In the rows, zero is written as 128.
Known rows, with every step that occurs:
t > l > r > j: [129 121 138 152 109 143  90  86 195 137 117 133 154 119 135 112  92 113
  48 133 131 107 178 153 127 119 163 117 128 162 100 126  98 112]
x > a > r > l > t: [113 118 112 136 120 131 125 112 179 134  86  83 132  67 142 112 117  98
  67 111  86 151 181 180 115 163 125 114 129  83 117 105 114  70]
r > a: [147 106 115 116 151 133 105  79 153 120 109  92 125 107 178 107 104 107
 107 126  56 114 149 156 117 119  92  97  88  63 128 153 125  79]
r > l > u > a: [141  99 147 128 152 195 166 115 151 110 124  69 137 113 184  84 117 121
 113 138  98  72 175 196 136 139 130  87 118  97 136 113 109  98]
h > n > a > u > l: [140 104 120  97 153 159 160 115 147 121 131  87 179  90 169  94  71 115
  60 115 101 130 166 157  81 123 115 144  98  55 165 119 132 118]
h > n > a > b > j: [202 153  98  94 120 159 135  83 152 142 135 126 165 113 210 144  86 117
  88 124 104 159 124 161 101 143 132  97 106 128 140 112 137 127]
n > a > r > l > u: [113  99 132 121 143 163 124 117 158 110 124  86 126  86 166 106 105 101
  91 107  88 104 148 171 107 126 117  79  86  96 104  85 102  84]
n > a > b: [162 132  89 101 154 171 164 123 159 134 130 130 148 110 189 140 100 125
  68 138 104 158 108 164 122 157 166  85 120  87 147 113 120 146]
h > n > a: [134 132  80 135 115 164 130 120 147 170 139  70 155 128 195  94  76 112
  88 138  64 135 137 140 115 126 134  86 119  70 166 131 116 137]
j > r > w: [110 118 132 137  94 140 113  97 129 137 136 113 175 102 217 128  75 139
 117 151  84 125 136 147 155 109 118  97  76 126 108 159 117 113]
u > l: [147  88 126 103 160 145 137  98 141 121 130 105 158  97 136 103  67  98
  51 132 105 121 159 158  96 111 107 134 102  80 138 112 142  84]
r > l > u > a > n: [162  91 119 117 157 173 155 102 154 138  76  93 152 136 160 100 107 117
 122 130  74  91 184 152 151 102 152 103 104 107 156 128 133  75]
u > l > r: [138  79 149 130 167 133 121  99 181 132 119 113 163 108 142  87  96 114
  74 167 121 145 202 170 118 133 144 140 129 106  92 123 126 108]
l > r > w: [110  93 162 151 126 126 129 103 155 143 128 121 162 110 195 109  93 152
 119 155 108 140 182 154 170 116 134 109  87 101  74 143 107 133]
u > a > b > j > r > l: [151 152 123 127 110 208 129  99 145 144 128 119 174 114 192 135 107  93
 128 147 139 108 165 191 100 149 153 106 117 172 134 145 134  92]
u > a > r > j > b: [173 160 110 130 117 194 106  78 134 135 125 103 133  78 175 114 107 109
  71 135 161 101 146 207 116 158 131 110  90 138 126 116 137 103]
w > r > a: [155 102 116 106 142 116  93  78 147 131 132  88 127 128 203 112 115 115
 120 130  75 104 141 160 124 107  76 100  89  58 120 158 144  75]
n > a > u: [150 114 115 135 149 130 181 109 188 122 120 108 190 111 217 103 116 130
  82 114  79 138 145 162 103 143 129 145  87  64 139 161 109 160]
j > r > l > u > a: [138 105 140 128 141 200 153 116 149 109 125  67 145 111 192  87 115 121
 116 147  92  72 171 196 134 141 134  86 121 117 138 123 109  93]
w > r > l > u > a > b: [160 119 137  93 156 209 176 121 144 111 130 108 138 103 201 130 120 132
 109 144 139 107 138 208 139 160 161  74 132 100 141  88 133 121]
w > r > j > b: [159 151  99 133 104 171  80  76 143 158 141 121 146 107 203 116 113 101
  89 143 150  90 134 194 117 138 123 121  77 132 114 124 143 105]
a > u > l > t: [136  85 110 116 139 111 150 108 182 111 102  95 160  65 162 100  96 125
  34 112  67 159 186 178 106 148 116 158 119  50 135 108 104  85]
x > a > b: [132 138 115  82 153 169 141 107 164 122  87 126 151  87 172 139 108  95
  92 139  95 142 101 164 118 167 153  81 116  98 135  97 156 124]
x > a: [107 124 120 108 142 129 108  93 179 133  79  89 155 104 159  99 107  72
  97 136  51 113 118 137 113 141 107  99  95  90 121 128 155  98]
a > r > j > b: [163 159 105 132 114 180  92  74 137 138 124 116 136  73 171 122 102 100
  67 131 155 110 138 198 109 152 127 114  80 140 116 113 139 101]
b > j > r > l > t: [129 123  94 146  95 137 109 100 182 144 105 102 158  88 180 119 110 103
  80 130  74 147 185 181 111 156 135 126 127 123 118 131  99  70]
h > n > a > r: [162 136 109 123 129 147 140 106 135 135 132  68 141  86 163 115  77 115
  61 121 109 155 137 165 112 138 116  84 125  87 144 117 138 119]
t > l > r > w: [109  90 164 153 104 140 118 112 138 145 126 144 165 110 175 112  84 143
 106 158 121 128 177 148 166 103 130 103  96 109  79 141 103 121]
a > x: [178  88 104 117 136 128 125  86 155 114  99  86 169 124 120 120 108  79
  77 147 100 138 128 155 118 134 117 122 117  95 105 128 136 128]
t > l > r > j > b: [147 144 110 149 102 188  73  84 150 156 118 142 146  95 168 108 108  98
  75 158 155 101 160 191 116 145 148 123  95 151 102 120 119 106]
t > l > u > a: [154  87 145 125 133 185 154 116 139 104 120  90 140 110 173  86 104 123
  85 146  89  70 155 184 141 123 118  84 127  99 139 113 105  92]
b > j > r > a: [164 129 101 103 118 134  71  62 152 118 116  96 145 106 204 122  97 107
 114 135  49 120 139 154 102 122  87 100  85 122 127 176 127  61]
w > r: [164 100 126 128 128 109 122  86 159 149 152 107 164 144 214 116 113 111
 105 149 111 110 132 174 133 111 100 122 107  89 109 144 161 111]
a > r: [174 117 140 127 148 125 146  81 147 111 118  99 145  76 148 126  92 109
  61 123 126 150 140 183 116 138 111 103 116 105 113 122 151 104]
u > l > t: [136  83  99 119 135 111 131 109 173 123 107  92 143  75 143 101  87 116
  28 123  62 155 180 169 114 142 113 140 128  58 131 102 107  69]
a > b > j > r > w: [138 135 129 114  88 145 113  86 127 133 140 130 179 100 229 148  75 144
 117 143  97 137 128 151 147 119 120  95  75 149 107 149 123 113]
t > l > u: [121  74 134 129 113 152 103 110 147 109 115 130 142  93 159 103  88  97
  70 131  64  86 123 157 117  98 106  82  95 103 106  88  98  77]

Rows:
[112 136 119 152 111 189 114 104 151 153 123 113 174 114 178 120 103  80
 124 151 119 106 164 177 100 132 149 110 112 152 126 153 131  91] : j > r > l
[126 117 135 145 125 163 129 105 150 164 143 111 161 139 187 117 119  88
 133 137 145  94 168 182 113 115 126 117 104 107 112 138 149  97] : w > r > l
[139  83 109 104 137 103 133 105 177 111 110  86 149  73 173 101 104 130
  48 108  66 149 186 176 108 141  96 153 114  36 133 115 111  72] : w > r > a > u > l > t
[118 115 126 111 121 180 102 101 160 112 123 112 150  90 196 123 104  97
 114 126  83 100 139 180 102 133 136  82  87 145 104  90 107  80] : a > b > j > r > l > u
[122 122 144 117 149 128 157  92 195 110  79 104 193  89 200 100 124 101
 108 117  70 123 138 163 100 154 117 141  81  76 127 144 144 137] : x > a > u
[183  78 117 102 146 156 144  98 150  89 102  54 153 123 130 101 119  99
  84 148  95 108 139 173 134 143 116 103 127  91 117 112 118 122] : l > u > a > x
[135 105 167 121 128 146 158 105 115 105 134  82 138  78 188 119  82 160
  99 119 115 121 155 170 167 118 100  79  85  88 107 118 119 110] : l > u > a > r > w
[165 123 115  81 152 161 129  97 144 121 125 125 129 102 202 146 113 124
 106 136 113 135 117 182 125 143 132  82 111  75 133 120 148 107] : w > r > a > b
[156  91 142 122 157 174 166 106 155 100 123  67 139 111 191  81 113 131
  98 143  76  81 159 192 145 137 121  89 119  89 135 115 111 106] : l > u > a
[177 138 103 125  95 135  90  62 162 132 130 119 191 113 212 130  88 100
  96 156  76 132 127 165 102 131 118 120 103 182 120 166 136  92] : b > j > r
[125  99 140  85 165 142 149 102 162 103 101  98 179  79 152  97  86  96
  65 113  93 121 157 155  81 130 103 153  86  65 142 116 151  98] : x > a > u > l
[209 144  97  92 131 143 140  82 163 133 133 139 162 118 205 148  95 118
  77 121 104 159 120 160 102 145 127 107  98 130 128 122 131 124] : n > a > b > j
[144 114 163 126 126 146 165 102 113 114 134  89 146  86 184 123  80 159
  98 125 130 129 159 170 167 121 104  88  92  90 112 135 128 116] : u > a > r > w
[171  83 118 117 143 165 148 103 144 134  75 108 153 134 152 102  98 120
 101 136  68  88 170 145 153  93 144 100 110 110 158 128 132  71] : t > l > u > a > n
[166 113 133  94 148 209 173 123 139 102 118 125 139  90 180 128 106 130
  83 148 123 112 126 199 138 155 161  70 140 104 147  87 121 119] : t > l > u > a > b
[192 151 106 104 105 167 115  74 152 122 130 122 183 107 219 144  93 115
  97 162  99 135 124 182 110 153 139 105 122 184 136 153 140 102] : u > a > b > j > r
[139  84 150 164 123 142 108 105 172 147 109 152 167 119 143  99 103 106
  79 178 126 130 184 168 131 123 150 121 144 130  85 139 113 111] : t > l > r
[148  89 141 102 165 144 163  98 155 104 122 110 184  83 160 103  80 111
  60 117 112 127 168 170  86 122 110 161  91  68 143 121 139 107] : a > u > l
[173 122 111 121 146 125 148 104 152 122 131  86 137  91 156 122  92 117
  44 117 110 156 131 162 114 139 110  99 113  89 127 132 131 114] : n > a > r
[147 136 135 112  92 159 128  91 122 128 141 119 175 104 231 143  77 153
 120 147 103 128 138 161 154 124 122  92  84 146 118 152 121 115] : u > a > b > j > r > w
[169  90 114 105 133 177 133 105 145  97 102  52 159 122 133 107 121  91
  97 153 104 100 146 177 127 146 125 101 131 116 121 119 117 111] : j > r > l > u > a > x
[206 140 115  84 136 143 121  62 154 119 120 137 150 103 201 150  99 115
  98 117 100 148 129 169 101 140 112 101  91 124 122 124 142  97] : r > a > b > j
[147 132 121 129 111 122 102  72 186 138 147 100 152 137 185 124  99 116
  66 112 121  93 141 157 127 111 128 116 104 132 118 129 132 109] : w > r > j
[142 152 117 130 107 194 113  94 151 149 126 129 176 110 190 141 102  84
 125 142 132 119 157 181  91 142 151 108 107 173 125 142 136  92] : a > b > j > r > l
[168 155  99  96 101 152  91  72 162 125 114 125 184 100 211 147  93  97
  98 155  82 140 108 164  99 152 132 102 108 183 127 146 148  96] : x > a > b > j > r
[121 103 107 147 112 123 125 113 180 153 117  97 146 103 179 110 123 108
  86 126  91 137 186 184 127 145 126 127 130  78 114 120 111  80] : w > r > l > t
[162 126 128 114 134 132 131  69 176  99 106 109 185  90 228 116 115 123
 118 115  69 127 154 175  93 141 102 141  76  99 131 177 125 111] : b > j > r > a > u
[140  82 145 128 171 132 143 110 193 125 121 110 176 106 162  84 103 127
  71 152 119 151 204 170 108 142 146 155 121  89 101 135 114 130] : n > a > u > l > r
[145  90 137  88 170 144 147  95 150  97 116 100 165  81 160 100  84 114
  70 109  97 121 172 165  83 118  95 150  83  52 145 129 135  88] : r > a > u > l
[160 104 131  80 151 143 129  82 149  97 121 103 175  79 175 111  81 113
  73 112  94 124 167 164  73 120  89 155  80  85 144 140 138  79] : b > j > r > a > u > l
[135 128 130 127  84 133 105  81 131 137 141 121 181 106 225 137  72 139
 118 143  85 130 138 146 146 108 106 102  68 145 103 161 120 107] : b > j > r > w
[149  89 138  84 165 136 142  95 147 103 128  97 166  91 173 104  89 117
  75 111 106 116 169 168  85 113  86 153  84  47 141 131 146  87] : w > r > a > u > l
[136 144 118 142 103 179 105  88 153 152 127 120 179 118 188 130 101  81
 126 143 122 110 166 175  92 131 138 116 101 171 120 154 132  84] : b > j > r > l
[133 130  93 134  99 149 117 105 179 140 104 112 155  82 182 130 112 108
  79 130  86 156 175 187 112 166 148 118 133 126 124 120 103  78] : a > b > j > r > l > t
[167 107  74 112 117 150 118 109 145 139 114  54 165 133 134 109  93  84
  76 144  86 145 125 138 113 134 124 102 127  77 138 122 123 144] : h > n > a > x
[160 126 113  88 161 171 138  96 147 113 109 127 130  88 183 143 106 120
  99 133  99 144 123 178 122 151 144  79 111  80 140 115 134 109] : r > a > b
[183 149 100 107 101 153 101  69 157 127 128 134 188 102 216 149  89 107
  95 158  92 145 117 174 103 145 138 108 112 185 125 150 140 101] : a > b > j > r
[153 153  96 139 111 183  87  77 147 151 125 123 144  92 184 113 105  97
  80 140 135  99 139 190 111 145 135 119  75 136 120 120 130 107] : r > j > b
[146 157 110 125 112 147 113  87 170 130 134  73 136  96 150 123  75 119
  34  92 119 126 145 151 113 130 140  91 117 132 143 111 117 115] : h > n > a > r > j
[172  85 120 106 145 172 145 105 148  97 102  55 152 124 126 103 122  92
  94 143 109 101 151 177 127 143 121 102 128  95 118 111 118 116] : r > l > u > a > x
[107  88 138 124 135 155 110 108 160 124 135  97 140 112 195 103 117  98
 122 122  89  80 149 178 116 111 112  90  82  96  95  91 116  82] : w > r > l > u
[161  86 110 119 148 134  97  86 158 150  61 129 146 133 139 110 101 110
 114 139  65 121 186 126 141  88 139 112 100 100 134 157 135  59] : t > l > r > a > n
[200 138 131  92 135 180 152  82 152 116 127 126 155 108 202 139 107 120
 104 123 124 125 145 191 110 150 132  96 106 141 127 102 133 106] : r > l > u > a > b > j
[152 145  89 101 134 194 156 125 144 148 131 112 150 103 195 134  87 121
  84 144 104 157 114 168 119 156 172  72 131  85 166 100 128 151] : h > n > a > b
[154 113 125  83 172 172 130 103 154 111 109 126 129  86 168 133 106 125
  91 145 117 153 152 180 119 154 153  91 124  83 124 108 132 105] : u > l > r > a > b
[150 166 104 119 113 179  81  76 142 138 110 106 132  69 166 118 107  90
  70 128 143 107 131 188 105 157 122 109  77 137 117 109 146  96] : x > a > r > j > b
[172  93  99 103 152 117 104  77 152 152  83 106 143 147 173 117 104 113
 126 123  58 112 160 129 143  82 113 112  82  81 144 160 158  58] : w > r > a > n
